Known rows, with every step that occurs:
s > f > n: +1.44 -1.11 -2.94 +6.60 -2.35 +2.30 +3.19 +4.15 +0.79 -3.08 +3.21 -2.82 +0.91 +1.00 +3.28 +5.28 -0.97 +1.17 -2.43 +0.87 +1.14 -0.11
f > s > z: -2.86 -1.13 -0.15 +0.24 -1.44 +3.67 -1.67 -0.18 -3.06 +3.51 +1.85 -2.82 -2.74 +3.76 +0.73 +5.20 +3.77 -3.10 +1.82 +1.15 -0.37 +1.10
y > q: -1.39 -0.71 -3.75 +2.11 -0.41 -3.63 -3.27 +0.97 -1.45 +0.26 -3.80 -4.40 +1.75 -0.51 +3.40 +1.79 -2.33 -4.32 +4.26 -1.92 +2.57 -1.47
z > v > q: +0.95 -2.37 +0.81 +2.35 -2.50 -2.49 -0.81 +2.53 +1.34 -1.27 +1.82 +1.86 +2.26 -2.68 +1.69 +0.40 -4.12 +1.88 +0.82 -1.01 +5.14 +4.42
y > f > s > z: -2.25 -0.53 -1.65 +1.80 -3.02 +0.24 -2.10 -4.60 -1.09 -0.47 -2.36 -4.06 -3.17 -1.46 -0.39 +3.37 +2.70 -2.49 +3.94 -1.76 -0.59 -0.71
f > s: -2.03 -2.16 -0.15 +1.99 -2.06 +1.35 -2.28 +0.71 -2.30 +3.91 +0.79 -3.31 -1.79 +0.57 +1.27 +3.19 +2.79 -4.84 +2.62 +1.71 +0.40 +0.06
z > y: -0.46 -2.03 +2.11 -0.80 -0.94 -1.78 -0.10 -1.05 +1.10 -0.70 +2.14 -0.93 -0.93 -4.28 +2.38 -0.34 +1.13 -2.77 -2.43 +1.28 +0.07 +0.77
s > z > y > f > n: -1.47 +0.73 -0.03 -1.08 -0.89 +0.92 +0.10 -3.71 +1.05 -3.42 +2.39 -2.29 -2.53 -1.06 +1.09 +3.78 +2.35 +0.50 -0.91 -1.95 -1.54 +1.75
v > z > s > f > n: +0.26 -1.55 -0.67 +2.87 -2.00 +2.13 +1.82 +0.31 -0.38 -3.04 +5.08 -2.15 +0.15 -0.99 +2.22 +0.95 +0.27 +0.03 -5.05 +1.61 +1.63 +1.83
y > q > v > z > s > f > n: -1.39 +1.50 -5.36 +4.77 -0.52 -2.11 -2.27 +1.21 -0.13 -1.18 -1.53 -1.41 +1.69 +0.72 +2.09 +3.24 -2.35 +1.31 +0.73 -0.52 -0.23 +1.20
y > z > s > f > n: +2.72 -2.35 -4.67 +2.61 -0.24 +1.46 +3.42 +3.85 -0.42 +1.22 +0.21 -6.78 -0.65 +0.68 +0.65 -1.13 +2.03 -3.17 +1.59 -1.79 +2.62 -2.12
z > v > q > y: +1.96 -1.33 +1.43 +2.48 -1.19 -2.57 +0.41 +3.64 +1.02 -0.60 +1.30 +2.37 +1.48 -0.79 +0.53 +0.52 -4.78 -0.57 +1.78 -0.17 +4.48 +5.59
s > z > v > q > y > f: -0.25 +0.42 +0.34 -0.06 -0.64 +0.63 +0.58 +0.24 -0.01 -1.98 +1.25 +1.24 -0.53 +2.34 +0.04 +3.62 -2.31 +1.25 +1.16 -1.73 +2.52 +4.94
y > z: +0.75 -1.85 -3.68 +0.83 +1.49 -0.20 -0.12 +2.91 +0.94 +0.84 -0.63 -4.09 -1.42 -1.13 -0.30 -1.14 -1.00 -6.10 +4.15 -1.16 +4.22 -0.86
y > z > v: +2.17 -1.99 -3.81 +1.42 +0.62 -1.87 +0.60 +4.26 +0.61 +1.59 -1.73 -3.29 +0.01 -1.95 -1.12 -2.49 -2.11 -3.17 +4.80 -2.39 +4.89 +0.78
s > z > y > f: -1.89 -0.06 +0.62 -2.15 -0.75 +0.83 +0.13 -3.83 +0.21 -2.49 +1.28 -1.30 -2.42 -0.65 +1.07 +2.88 +1.91 -0.18 -1.41 -1.08 -0.73 +1.33
q > v > z: -3.31 +1.85 -1.56 +2.26 +1.47 +0.10 -3.07 +1.75 +2.56 -1.10 +1.95 +4.88 +0.20 -1.01 +1.09 +3.40 -4.21 +1.50 -2.23 +3.06 +0.85 +4.75
q > y > f > s > z: +0.10 +1.32 -0.20 +1.85 +0.50 -0.11 +0.58 -0.13 -1.36 +1.11 -2.71 -2.43 -3.53 +2.41 -1.48 +3.24 +0.03 -7.85 +4.88 +0.60 -0.78 +1.96
z > y > q > v: -1.36 -0.13 -0.89 +0.58 -0.47 -4.00 -2.13 -1.29 +0.82 -0.13 -1.26 -0.25 -0.03 -3.04 +1.85 +0.44 -0.12 -1.08 -0.35 +0.40 -1.48 +0.88
z > s: -0.36 -2.36 -0.42 -0.38 -0.84 -0.13 +0.39 +2.48 -2.12 +3.23 -0.70 -5.06 +1.74 -0.29 +5.16 -0.03 +2.09 -2.68 -0.59 -0.81 +2.28 -1.58
n > f > s > z > y > q > v: -3.68 -0.06 -1.22 +2.22 +0.60 +2.23 -3.29 -4.82 -0.60 +0.10 -1.22 -3.46 -1.60 +0.44 -1.28 +1.56 +2.85 -2.31 +6.10 -2.32 +0.23 +1.97
n > f > s > z > v: -2.69 -1.20 -0.54 +2.36 +0.10 +2.94 -2.25 -3.03 -1.14 +0.41 -0.67 -4.21 -0.81 +0.33 -0.94 +1.19 +2.15 -2.44 +6.55 -2.90 +2.57 +2.23

Rows:
-1.79 +1.69 -2.46 +3.83 +0.17 +1.24 -0.59 +2.43 +1.88 -1.16 +2.84 +2.68 +0.71 +0.16 +1.74 +3.72 -1.94 +3.72 -3.80 +2.41 -0.48 +3.96 => q > v > z > s > f > n
-0.96 -0.57 +0.45 -0.60 -0.90 +1.41 -0.14 +1.20 -0.08 -1.36 +2.92 +1.41 +0.50 +2.33 +1.52 +3.90 -2.01 +2.72 -0.29 -1.39 +3.38 +4.56 => s > z > v > q
-1.12 -1.46 +2.24 -0.12 -0.96 -0.46 -0.78 -3.01 +1.63 -4.17 +5.58 +1.19 -1.76 -4.96 +0.42 -0.79 -0.74 -2.30 -4.81 +2.82 +1.08 +3.60 => v > z > y
-2.56 +0.97 -0.77 -1.84 +0.55 +0.38 -1.02 -1.46 -0.43 -0.63 +0.76 -0.04 -1.11 +2.05 +1.67 +3.89 +0.75 +0.65 -1.12 -0.42 -1.20 +2.10 => s > z > y > q > v
-1.07 -1.65 +0.43 +0.16 -0.89 +0.73 -0.45 -0.56 -0.68 -1.40 +3.64 -1.71 +0.09 -2.11 +2.37 -0.58 -0.08 -2.26 -3.46 +1.34 +2.62 +1.92 => v > z > s
-2.74 -1.85 -0.56 +3.28 +0.07 +2.13 -2.99 -3.09 -0.48 +0.35 -0.89 -4.94 -0.85 -1.48 -0.14 +0.40 +2.00 -5.05 +6.79 -1.99 +2.80 +0.73 => n > f > s
-2.54 +1.39 -4.86 +2.97 +0.73 -3.65 -4.34 +1.99 -0.19 +1.16 -4.55 -0.89 +2.02 +0.45 +2.77 +3.25 -3.51 -1.12 +3.73 -0.90 +0.95 +0.27 => y > q > v
+1.52 -1.14 +1.10 +1.87 +0.75 +0.17 +0.41 +1.81 +2.36 -2.26 +3.63 +1.39 -2.14 +1.19 -1.09 +0.89 -3.57 -6.54 +2.50 +1.30 +4.25 +4.19 => v > q > y > z
-2.56 -1.53 +0.24 +2.61 -0.50 +3.11 -2.46 -3.90 -0.37 -0.85 +0.91 -2.93 -1.06 +0.24 -1.31 +1.25 +1.70 -1.81 +6.13 -2.78 +3.10 +3.23 => n > f > s > z > v > q
-0.51 -1.59 -0.12 -0.03 -1.26 -3.97 -1.40 -1.98 -0.04 -0.73 -0.71 -2.71 -0.23 -3.74 +2.28 -0.62 +0.71 -3.32 +0.00 -0.31 -0.32 -0.38 => z > y > q
-1.07 -0.88 +0.99 +0.96 -1.79 +2.63 -0.50 +0.70 -2.75 +3.20 +2.32 -0.69 -2.52 +4.37 -1.01 +4.46 +2.13 -2.17 +2.50 +1.05 +0.15 +4.01 => f > s > z > v > q > y
-1.86 -0.84 +0.65 +2.69 +0.38 +3.09 -1.57 -3.09 -0.59 -0.41 +0.57 -2.61 -1.62 +1.54 -2.12 +1.34 +1.26 -3.55 +6.75 -2.19 +2.64 +4.01 => n > f > s > z > v > q > y
+3.16 +0.31 -1.69 +1.60 +3.00 -1.60 +2.47 +6.09 -0.15 +2.54 -2.27 -1.81 -1.32 +2.08 -2.06 -0.88 -3.31 -8.30 +5.47 +0.20 +3.03 +2.98 => q > y > z > v
-2.86 +1.73 -0.72 +1.85 +0.29 -1.27 -2.63 -1.68 +3.34 -2.65 +1.62 +4.76 -1.14 -3.79 -0.19 +1.90 -2.61 +2.12 -2.99 +2.60 -1.09 +4.50 => q > v > z > y > f
-3.07 -1.31 +0.41 +1.42 +0.15 +3.32 -2.13 -4.86 -0.69 -0.31 +0.55 -4.30 -2.05 -0.29 -0.94 +1.00 +3.62 -3.58 +5.16 -2.01 +1.20 +1.67 => n > f > s > z > y
+2.35 -3.14 -4.04 +1.50 -0.10 +1.38 +3.43 +3.73 -1.27 +2.15 -0.90 -5.83 -0.60 +1.09 +0.63 -2.04 +1.61 -3.82 +1.11 -0.94 +3.44 -2.57 => y > z > s > f
-0.28 +0.17 +0.82 -0.52 +0.03 +1.38 +0.75 +2.06 -0.32 -0.90 +2.53 +1.74 -0.03 +3.60 +0.73 +3.93 -2.50 +0.99 +0.36 -0.84 +2.97 +5.41 => s > z > v > q > y
+0.83 +1.19 -0.44 +2.24 +1.20 -2.18 +0.68 +1.13 +0.20 -0.40 -3.53 -1.94 -1.80 -0.10 -0.11 +1.71 -2.66 -8.05 +4.33 +0.25 +0.91 +1.52 => q > y > f
-2.90 +1.49 -0.21 +1.40 +0.95 -0.55 -2.43 +0.09 +2.98 -1.60 +2.91 +5.28 -0.63 -2.53 +0.49 +2.23 -2.78 +1.90 -3.76 +3.49 -0.66 +5.04 => q > v > z > y
-1.05 -1.17 +1.53 +0.52 -1.94 -1.54 -1.03 -5.54 +2.06 -5.62 +3.76 +0.43 -2.49 -6.73 -0.54 -1.25 -0.50 -1.96 -3.59 +1.49 +0.47 +2.84 => v > z > y > f
+3.28 -0.46 -1.85 +1.68 +2.50 +0.71 +4.42 +5.70 -1.45 +2.98 -1.71 -3.63 -1.69 +4.17 -0.82 -0.61 -0.72 -8.80 +2.90 +1.22 +2.04 +0.64 => q > y > z > s > f
+2.88 -1.17 +0.19 +3.64 -0.38 +1.28 +2.61 +2.51 +1.97 -2.71 +4.68 -0.35 -1.82 +2.22 -0.67 +1.48 -1.88 -4.45 +1.05 +0.83 +3.08 +3.69 => v > q > y > z > s > f > n
+0.48 -0.94 +2.59 +1.97 +0.03 +0.03 -0.23 +1.56 +1.99 -2.49 +4.04 +2.44 -1.08 +1.10 +0.84 +2.55 -3.92 -5.31 +0.89 +2.05 +3.74 +4.68 => v > q > y
-2.22 +0.91 -1.82 +2.78 +0.33 +1.21 -0.61 +2.33 +1.02 -0.16 +1.75 +3.65 +0.76 +0.46 +1.75 +2.82 -2.34 +3.08 -4.28 +3.22 +0.29 +3.49 => q > v > z > s > f
-2.45 -1.47 +1.21 -0.68 -1.93 +3.07 -0.99 -1.86 -2.64 +2.96 +2.84 -2.36 -3.56 +2.30 +0.17 +3.99 +5.18 -2.72 +0.25 +1.58 -1.88 +1.39 => f > s > z > y
-3.11 +1.47 -0.55 +2.22 -0.40 -0.67 -2.92 -2.27 +2.43 -1.40 +1.81 +4.29 -2.00 -3.16 -0.98 +2.26 -1.04 +1.72 -2.32 +3.04 -2.03 +4.52 => q > v > z > y > f > s
-2.45 +2.49 -1.37 +2.94 +0.14 -1.22 -2.63 -1.58 +4.15 -3.62 +2.73 +3.80 -1.23 -4.15 -0.19 +2.78 -2.19 +2.78 -2.47 +1.74 -1.89 +4.98 => q > v > z > y > f > n
-1.90 -1.28 -0.25 +0.59 -2.04 +2.47 -1.17 +0.74 -3.28 +4.00 +1.10 -2.29 -1.73 +3.17 +0.19 +4.32 +3.00 -1.08 +2.28 +0.27 +0.09 +2.18 => f > s > z > v
+0.57 -0.62 +1.92 +2.62 -0.93 -1.13 -0.49 -0.96 +2.48 -3.98 +2.20 +1.69 -1.80 -0.70 -0.12 +2.06 -3.66 -4.94 +2.02 +0.77 +3.10 +3.92 => v > q > y > f
